Known rows, with every step that occurs:
x, q, k, f: [ -6  18   1  -5  -2 -17   3 -14  -2   4   4  -3 -11  10 -15 -11 -18 -11
   6   2 -12  -2  -4   9  10  15  -3  14 -19  19 -12  18  24   0 -16 -12
  -5   3   6 -14   7  13   7   6  28  12  -3   5   0   3  20  10  -8   6
   0  -8   6  12   6  -2  -4   2  15]
q, x: [  4  -2 -13   3   4   6  14  -7  -5  -2  -3 -17   5  -1   2   4  -2  11
   4   8  12  11   9   1  -5   7  -5   1  -9  17   6   1 -14 -12 -10  -1
  -1  -1   4  -3   7  14   6   4   4 -10   6  -8   5   0   3  -3  -5   3
   1  13   0 -10 -13 -12  13  -2 -10]
k, f, x, q: [  5  15  -8  -7 -27 -13   7  -3 -19  -5   9   9   6  14   5  -1 -17 -19
   9  -6  12  15  -5   6  11   2  14  18 -29  28  -2  24  12   3   5 -10
 -14 -15  17 -17   1  26  12 -17  17  18  -2  14   0  -6   9   5 -17  -4
  -3  19   2   2  -7   0   6  15  26]
f, x, q, k, j: [  4  19 -17   0   3 -11  13   8 -23  10   9   2  -1   6   5 -11  -9 -17
  22 -15  15   3   8   2   7   7   8   0  -4  32  -5  35  25   5   4 -10
  -3   6   2 -26  27  17   7  -8  34  20 -11  15  -8   2  38   9 -26   7
  -8  -3   8  11 -13  13   1   5  13]
k, j, g: [ -4 -14 -12   9   3 -15  -4  -4 -20  -3  17   1  11  -2   0  -4   1 -10
  -8 -14  12 -13  11  -9   1 -13  15  -6  10  -3   9  15 -15 -15  13  11
  -8  -6   6   0  -1   0   0   1  17  15 -16  -4  -9   2   9 -16   3  -4
   0   9  -1 -10   3   8  -4  -6  -4]
f, x, q: [  9  16 -19 -10 -18  -1  17  10 -10 -12   2  11   5   3  10  -4   0 -13
  16  -7  10  15   0   0  -7   4   5  12  -9  24  -2  20  11   4   8  -6
 -11 -12   5 -15  11  20   5 -15   1  10   5  12   2  -9  12   8 -15   0
  -5  12   1   6 -17  12  11   5  20]
x, g, j, q: [ -2  -3 -12  -9   3  -1  -1   6   4  -5  -2   1  -3  12   7  -2  19  -3
  17   1  14  27   0   8  -5  17  12  -4   6 -14   4  23 -20   7  10   3
  -9  -1  21 -27  -8   9  -1  -9   2   3  17 -17  14   0   1  14  -8  -8
  -3   6  10   2 -13  12  16 -11   9]
x, q, g: [ -8  19 -16 -14  -1  -4  20   9 -11 -16   3  -7  -4   3  -2 -22  -6   3
  -5  -4   2   9 -11   5  -2  17 -23  13 -12   5   7  13   1 -15  -6  -7
 -18 -24  -2   9  14   7  -4   4   0  11   8   1  11  -4  10  -6  11   1
  14   3  -4   4 -17   2   7  -1  13]
j, k, f, x, q, g: [ 15  14 -17  -8 -12 -13  32   2 -15  -4  19  -5  -3  24   0 -13 -26 -24
 -10  -5   3  20 -11  10   9  13  -8  17 -28  33   2  28  16  -4   2  -5
  -8 -24  41  -7   8  23   1   5  19  33   4  13   6   3  -6   3 -24 -13
   6  17 -11 -10 -13  -8   7  14  16]
g, x, q, k: [ -2  14   2  -1  11   1  14  -6  -4   6  -7 -14  -6  -1   7  -6   7  10
  23   8  -8  18  10  15   0  18 -17   4   2  13  -9   9   9  -9 -21  -7
  -3  -4   4 -28  13  -2   7  10  16 -10   9 -10   6   2  27  12  -2  16
  -3  -4  17   9   5   3   6  -7  19]
f, x, q, k, j, g: [  3  11 -28  -6  -3 -20  17   4 -22   6  17   1  10  -1   4 -15   1 -28
  15 -20  21   3  15  -7  -7  -7   8 -10   4  28   3  33   9 -14  14  10
  -9  -3  13 -23  18  19   9  -1  34  20  -9   3 -10   2  33  -3 -19  -4
  -1   8  10   7 -10  11   4   2  13]
j, q, g, x: [-12   6   2  -5   6   5  22   3   2 -11   1 -16  -2   3   4  -5   1  18
   2  -2  10  12   3  12  -2  24 -10  14  -7   5   7   5 -33 -10  -7   5
 -13 -27  10  -9   7   1  -5  16   2 -11  23  -7  23  12   8  -1   7  16
  12   9  -2   0 -20  -9   0  -3  10]
q, k, f, x, g: [ 10   7 -19  -2 -15 -21   7 -12  -6  35  30  -6   8  -2 -16  13 -10 -14
   8   1  18  25   1  11   0  10   4 -25  -5  36  11   1  -5   0  -5   5
   8   3  28 -24  -3  22  10  -7  19  10   0  11  -7   2  -7   6 -32 -15
  -3  13  15   5 -10  -5  13  20   6]
x, g, j, k: [ 19 -20 -10   5  15   5  -1   5  -5  14  -3  -4  -9  12  11   0  10  -7
   1  13  -1  35  -2   5   2   3  -5 -19  15 -11   4  14  -4   3   7   7
  17   6  40 -24 -16  -2  -1  -2   4  11   2 -20   8   5 -16  12 -18 -23
  -7   4  -3  -8   3  12  20 -10  -3]
q, x, f: [  9 -13 -16  21   5   1   4 -14   1   4   3 -25   2 -10  -7   4   3  13
   6  20  28  30   5   4  -2  15  -2   3  -6  11  12  -6  -4 -14 -14  -2
   0   0  17  -3   1  22  16   2 -12 -13   5 -16   6   0 -20   3  -7   8
  -4  24  10   3 -19   6  17  -8 -11]
j, q, k: [ -8  15   9 -11  15 -11  17   0  24  -2  -7  -3  -4   7 -18  -6   0  -9
  13  -6   2  -5   6   7  -4  16  -2   0   0   3 -17  14   9  11  -5  -1
   1   6   6 -11  11  11   0  11  19   0  14   2   4  12  30  10  -4  14
   8 -16   9   7  -3  -1  -8  -7   1]
q, g, x: [ -6  -1  -3   5   9   7  16  -2 -14   6   9 -20  -6  -4   7   1  -3  20
  -6   8   8  14   6   5  -1  13 -18  -1  -2   8  19 -10 -30 -21 -13  11
  -6 -24   2  -5   5  -8  -1  16  -5  -5  10 -11  10   8  -9  -8   9   4
  11   9   0  -6 -13 -12   9   2   3]
j, q: [ -3   8   4  -6   0  -3  11  -1  14 -18 -10   9   4   6  -6  -7   4  -5
   9  -8   4  -7   0   7   0  15  12  14  -4  -2 -12  17  -4   8   7  -2
  -6  -4   8  -5   1   8  -1   1   4  -3  13   5   7   6  16   6   4   9
   4  -4   2   4  -6   6  -6  -5   7]
f, x: [ 10   5 -11  -3 -18   1   8  10  -6   5   7   1   7  -3   9   4  -2 -12
   9  -5  14  13   2  -1  -2  -2   6  -7  -3  24   3   4  -4   4   8   3
  -3  -3   8  -9   2  15   8  -8   1   1   4   9   0   2  -3   0 -19  -4
  -5  12   0   0 -14  -2   4  12   5]
q, g, j, k, f: [  3 -14   5   4  10  -1   8   0 -10   3  10 -18 -14  27   4  -4 -26 -17
 -22   6  -1  19  -7   3  16   8 -11   6 -17   2  11  20  -8  -1  -4   5
   5  -9  37 -13 -10  -3  -2  14  23  26   2  -9  14  18 -20   4 -25 -13
  10   2 -11 -18   3 -18  11   1 -10]

Rows:
[ 27 -10 -16   4 -14 -18  12 -12  -8  21  21   3   7  10  -5   7 -13 -20
   0  -2  11  27  -6   7   7   7   8 -12 -10  28   3   8   4   8   7   2
  11  -7  53 -18 -16  22   0  -5  11  17  -6   9  -7   4 -22   8 -33 -26
  -8  23  -4 -10   1  -1  13  15  10] | j, k, f, x, g
[  3  21 -24 -15 -25 -12  21   2 -23  -9  22  -5   2  11   2  -9 -24 -15
  -3  -8  19  17 -10   6   5  12   0  19 -32  31   8  22  -1  -6   0  -5
 -21 -30  16  -5   6  23   9  -6  12  25   4  10   9  -2   2  -5 -15  -3
   8  22  -5  -1 -26  -7   8  18  22] | k, f, x, q, g
[  2   0  -4  -2   1  -5  12   4 -15  -9   5 -11 -20  35   6 -20 -22 -18
 -14   7  -2  20 -11   9  18  14 -11  23 -23   3   2  36  10   0  -6  -3
  -8 -17  35 -15   0   4   2  13  25  33   1  -7  19   5  -6  13 -25 -13
   7   3  -9 -10  -1  -9  14  -2   9] | x, q, g, j, k, f
[ 16   0 -29  -4 -11  -4  11   3 -10  18  16   0  13 -10   4  10   7  -3
  10  -2  20  32   1   1 -10   2   1 -23   4  19   9  -3 -14  -4   8   5
   0  -4  17 -10  -5  15   5 -17 -10   3   3   4  -5  -7 -17   2 -14 -17
  -5  21   5   0 -18  12  18  14  11] | f, x, g
[ -2 -27  -6  34  23 -17  -1 -16 -12  26  20 -25   0 -15  -2   0   7   1
   8   7  23  17  13   6   1   3   6 -14  21   0  18   2 -15 -21  -5  19
   8  -2  25 -20   1   1  16  12  15   0 -12 -22 -10  14  -5  -5  -9  11
  -8  19  15   9   2  12   4 -11  -6] | q, k, j, g, x, f
[  6  24 -11 -12 -10  -2  20   7  -1   5   3   1   1   2   1  -4  -3 -16
  22  -3   5  14   1   5  -6   6  -9   1  -4  32 -11  19  21   2  -4  -6
  -4   1   8 -21  19  18  10  -3  17  10   9   9   2  -3  24  12 -18   4
  -4  -4  14   9 -12   3   8   2  17] | f, x, q, k
[  8   1 -16  -7 -18 -10  -3   2 -12   3  16   3  10  18   8   8   1 -22
  17  -5  28  37   0  10   4  17  31   5 -17  17   6  30 -23  11  16   7
 -14 -11  40 -40 -15  24  12 -18  12  17   9  -3  17   4  -4  21 -34 -14
  -3  25   6  -5 -21   1  18   9  18] | k, f, x, g, j, q
[ 11   1 -32  -1   2  -1  11 -14  -4  10   9 -15   8 -10  -7  12  12  16
   8   7  17  26   9   5  -8  16 -14 -18  -2  14  14  -6 -21 -21 -14   3
  -1  -4  15  -3   2  17   5  -7  -9 -16   7 -13   2  -6  -8  -2  -4 -10
  -1  21   7  -7 -19   3  21  -2  -6] | q, x, g
[  3   2 -11  -6  15  10  22  15 -11 -10  -9  -9 -22  28  16 -23  -5  -9
  -7   5  -4  22  -7   4   6  13 -26  13  -7  -5   5  33  14  -3  -1   1
   1 -11  27 -12   6   1  -7  11  12  27  13 -14  20   6   0   9 -13 -12
   4   1  -7  -6  -8   3  15 -10   5] | x, q, g, j, k
[ 14  -2 -24  -1 -23 -15  -2 -13 -15  16  30   0  10   0  -4  13 -11 -15
   4  -6  20  30  -4   8   4   7  16 -13 -11  27  13   5  -9  -1   3  -1
  -4  -8  29 -16 -13  19   8 -19   0  10  -4  10  -7  -2 -19   4 -18 -16
  -4  28   5  -4 -13   0  14  21  18] | k, f, x, g
[  8  11 -17 -12 -13 -27  15 -11   9  15  19  -1  12   8 -21   8  -8 -19
  18  -9  21  20  -1  16   2  22  13 -12 -17  32  -2  18  -5  10   2  -1
   0  -4  34 -26  -2  33   6  -6  21  10  14   9   4   6   9  14 -25  -7
   0  13  12   8 -13  -4   7  11  14] | j, q, k, f, x, g
[  5   8 -17 -14  -1  -2  10  11   4  15   5  -4   4   5   5   1  12 -16
  31  -1  26  39   8   9  -8  18   6 -19   6  22   3  23 -11   8   9   6
   0   7  22 -38   3  22   6  -7  14   9  21  -6  16   7   8  19 -35  -9
  -4   7  14   6 -25   7  22  -3   8] | f, x, g, j, q, k
[  4 -12 -14   1   3   5 -12   7 -12  14   3  -7  -4   2   9   8  15   1
   6   9   9  32   2   3  -3   4   6 -18  11  -7  13   8 -17  -4   6   5
   0   4  13 -21 -11  -1   3 -10  -9   6  -1 -19  13  -2 -13   6 -13 -16
  -4  10   9  -1 -10   6  20  -5   3] | x, g, j
[  0  15 -21 -11  -7  13  14  24 -25 -10   3  -9  -4  15  22 -10  -1 -14
   7   1  21  34  -4  -1   0  14  -9   8  -7  16  20  27  -8  -8   7   2
 -21 -17   8 -21  15   9   8  -9   3  24  12  -6  23   0   1   6 -23  -6
   2  16   0   1 -33   1  24   4  15] | f, x, q, g, j
[  0 -14  -8  20  11   2   9  -6  -6  17  13 -32  -9 -12   1  -1   2  24
  -4  14  19  33  -1  12  -4  18 -14   0   1   1  27 -12 -22 -19 -17   7
  -5 -21  16  -1  -1   1  12  11 -21  -8  11 -18  14   4 -27  -3   3   4
   1  25   8   9 -21  -1  11  -2  -1] | q, g, x, f
[  2   9  -4   1 -16 -15   6  -8  -4  19  22  -7   5   3  -8  10 -22 -22
   4  -2  10  12   2   3  12   4   5  -6 -16  35   4   5   6   6  -5   0
   3   1  14 -20   3  18  11  -1  28  12   3  14  -1  11   5   8 -34  -1
   1   5   7   3  -2 -17  -1  19   2] | q, k, f, x
[ -7   8 -16  -4   9 -19   7  -5 -16  -2  10  -1   0   2  -4 -21   2 -14
   6 -15   5 -12  12  -4   0   0   3  -1   9   8  -3  30  15 -16   2   6
 -10   0   7 -10  12   8   2   1  36  18 -13  -6 -10   4  37  -6   2  -1
   2  -6   9   6   2  12  -2 -11   7] | x, q, k, j, g
[ -5   5  -2  10  20  -9  -5  -6 -10  17   9  -6  -2   5  -8  -7  -7 -10
   3  -7   4 -13  10  -3  12   0   4  -9   5   9  -2  18   9   8  -4   3
   8  15  -3 -10  17  -2   2  10  33  12 -16   3  -9   9  26   5 -15   6
   0 -17   6   9   3   7 -11   0 -13] | q, k, j
[ 20  -8   1   4 -11 -11  12 -10  -7  12  11   0   0  18   3   2 -24 -25
  -2  -3   5  10  -1   2  12  -1  12   8 -20  28  -5  13  15  15   8  -2
  11  -5  43 -17 -11  17   3   1  21  16  -4  13  -7   7  -7  13 -33 -15
  -7  13 -10 -17   6 -10  -2  12   4] | j, k, f, x
[ 26 -15 -21  -2   2   7   6  14  -9  21   7  -4  -1  11  19   8   6 -18
   9   6  17  48   1  -3  -1   2  -2 -27  12   9  11  15  -3   5  16   7
  11   6  47 -31 -11  10   1  -9   1  13   5  -7   6   6 -19  19 -42 -29
 -10  16  -2 -13  -9   9  28  -1   0] | f, x, g, j, k
[ 12 -15   5   7  16   8   1  13   2   8 -10  -8 -15  21  16  -7  -1 -12
  -2  11  -4  15  -1   0   8  -3  -3   2   6  -9  -5  18   6  11   7   5
  15  10  28 -19  -7  -9  -2  12  12  12   3 -14   8  12  -6  15 -22 -12
  -6  -6  -7 -15   9   1   8 -10  -6] | g, j, k
[  4 -34 -10  34  13 -14  -9 -16 -22   9  19 -18   8 -14  11  -3   7   5
   3   2  29  17  12   0  -1  -1  15   1  18  -3  17   5 -22 -21   7  17
  -1 -10  24 -15  -9  -3  17   6  -2  -2 -15 -24  -5   8 -13  -6  -1   2
  -9  32   8   1  -7  18   8 -14   0] | k, j, g, x, f
[ -5   6   1   2  -3 -20   7 -23 -12   3  15 -10   0   0  -2  -3  -1  -5
   7   7   1  12   8  14   0   6  -3   8  -4  20   0   9  -4 -22 -18   8
 -11 -17  24 -25  -5   7  12  18  26   0   2 -10   3   8  13  -1   1   1
   4  11  13  -4  12 -12   4  -5  26] | j, g, x, q, k, f
[ 17 -13   6   8  -9   0  -3   6 -12  14  10  -3  -3  26  17   7 -21 -31
   3   5  10  22   1  -1  18  -4  13   5 -14  17  -2  27   3  18  11   6
  12   3  47 -33 -13   8   8   4  24  24  -4  -1   6  14 -11  17 -47 -14
  -6  16  -8 -16   3  -8  12   5   0] | g, j, k, f, x
